Known rows, with every step that occurs
W > X > S: [-27 -10  15 -15  23  23  68  34 -50  -8   0  29  -6 -17 -23 -12 -60  12
  35 -23 -15]
F > S > X > W: [ 41  11   9 -36  11  36  17  16 -24 -28 -24  44  42  -7  -4   5 -45  31
  -7   1  39]
J > X: [  9   5  33 -38  -9  -5  32 -20 -38  -5 -34   7  10 -18   3   7 -19 -36
   5  14   8]
W > X > J: [-48 -26  16  -3   4  34  21  15 -32  23 -15   9 -23   0 -26  50 -10   2
   0 -27 -19]
X > W: [ 41  18  -1  18  17  18 -11  25 -14 -14 -33  19  29  -1  -3  14 -10  47
 -17   3  15]
G > W > X > S: [  0 -14  20 -12  43  35  60  27 -62 -22 -20  44  -1 -24 -18 -31 -54   1
  30 -36 -16]
G > S: [-27  -9 -11 -25  27   8  14 -15 -12 -46   8  10   2  25  -2 -22 -17  -3
   7  23 -25]
S > X > G: [ 11 -13  -3 -36 -33  57  27 -31   9  37   6 -20  23  25 -16  -9   3 -19
 -12 -31   0]
J > X > S: [ -9  10  24 -51  11  14  65  17 -67 -15  -5  31   5 -19  -7 -23 -60 -30
  28  -8   0]
W > X > F: [-10  -7  -2  12   1  -1  55  -5  -3  13  20  -1  28 -11 -40 -21 -46  35
 -12 -27 -27]
J > X > S > G > W: [ 12   1  23 -37  32  56  20 -16 -56   3 -42  16  32 -13   1 -70  -5 -33
  -2 -37 -15]
J > G > X > W: [ 76  11   9 -13  16  18  13 -31 -46 -11 -51  28  27  21   7   1 -11  36
 -64 -11  29]
G > W > X: [ 14 -27  23  14  33  20  28 -13 -32 -20 -52  18   0 -28  -9  -1  -8   4
   5 -20 -10]
X > J: [-39  -8  -1 -11  -2  27  -8  14 -16  18   9   8 -20  14 -13  30   4 -10
 -11 -26  -9]
X > S > G > W: [  5  -1   6 -21  41  61   7  -7 -35   4 -23  14  25  -3   0 -71   3 -17
  -4 -48 -23]
F > S: [  1  -5   7 -29  25  -1  31   2   3 -38  23  24  -6  -7  -3 -21 -59 -29
  16  11   2]
X > J > G > W: [ 46 -18   3 -23  22  41 -30 -48 -27  18 -14  16 -22  10  11 -15  27 -31
 -38 -58  -3]
F > S > X: [ -5 -12   9 -69  -3  21  37 -10 -19 -16   7  32  17  -8  -5  -7 -47 -22
  14  -2  29]
W > X: [-17 -21  22   7   8   4  36  -1 -18   3 -32   0  -2 -18 -16  25 -17  16
  13  -1 -12]

Rows
[ 56  14  10   3  25  14  20   2 -45 -33 -55  34  41  13  -1   6 -19  42
 -49   9  26]
G > X > W
[  4 -23  10   5  -6  44  47 -21   4  24 -13 -27   6  12 -28   3 -10  -5
  -5 -23 -35]
W > X > G
[ 14 -14   9 -20  40   9  72 -11  -5 -41  25  31  20 -21 -30 -51 -89  -7
   0 -21 -16]
G > W > X > F > S
[-50  -6  16 -24  15  57  46   8 -30  40 -14  -3  25  -1 -21 -38 -18   6
  13 -33 -40]
W > X > S > G
[ 38  15  14 -22  34  42  32  -7 -38 -25 -52  29  55  13  -3 -22 -33  25
 -52   4  13]
F > S > G > X > W
[-35   9  24 -50   4  51  42  -2 -41  35 -18  -1  35  -2  -9 -49 -18 -25
   8 -21 -26]
J > X > S > G
[ 58 -10  22 -20  14  46  22 -42 -27 -12 -41   1  17  -4  -1 -36   3 -54
 -20 -31 -11]
J > X > G > W
[ -4 -18  -5 -82  -9  32  13 -54 -31   2   2  13  11  31   2 -14  -2  -7
  -9  -8   6]
J > G > S > X
[ 24   7  -4 -36  16  39   5   7 -36 -29 -36  35  47  14  -2   6 -21  45
 -12  10  18]
G > S > X > W
[ 41 -24  10 -62  23  52  -7 -53 -36   6  -9  32 -15   6   8 -22  -1 -43
 -27 -59  12]
F > S > X > J > G > W
[ 52  23  26 -10   8  15  15  10 -44 -21 -60  26  37 -16   2  18 -27  20
 -18  16  19]
J > X > W
[ -5 -26  25   2  31  46  19 -21 -29  12 -62   1  21 -19 -12 -21  12   3
  -2 -27 -27]
S > G > W > X
[-36 -29  21  -8  24  65   8  -5 -39  30 -43   7  -1   0 -22  17  12  -8
 -16 -48 -30]
S > G > W > X > J
[  2   6  -7 -24  19  -4  53  -1  13 -32  59  21  18  -5 -23 -53 -85 -12
  -6 -10 -11]
X > F > S
[ 35  15  10  -4  22  39  16  -9 -39  -6 -64  18  61  20  -2 -12  -2  40
 -62  -3  12]
S > G > X > W
[ 53 -18   3 -25   4  63   6 -37 -16   0 -22   1  25   7  -5 -36  14 -28
 -19 -46   4]
S > X > G > W
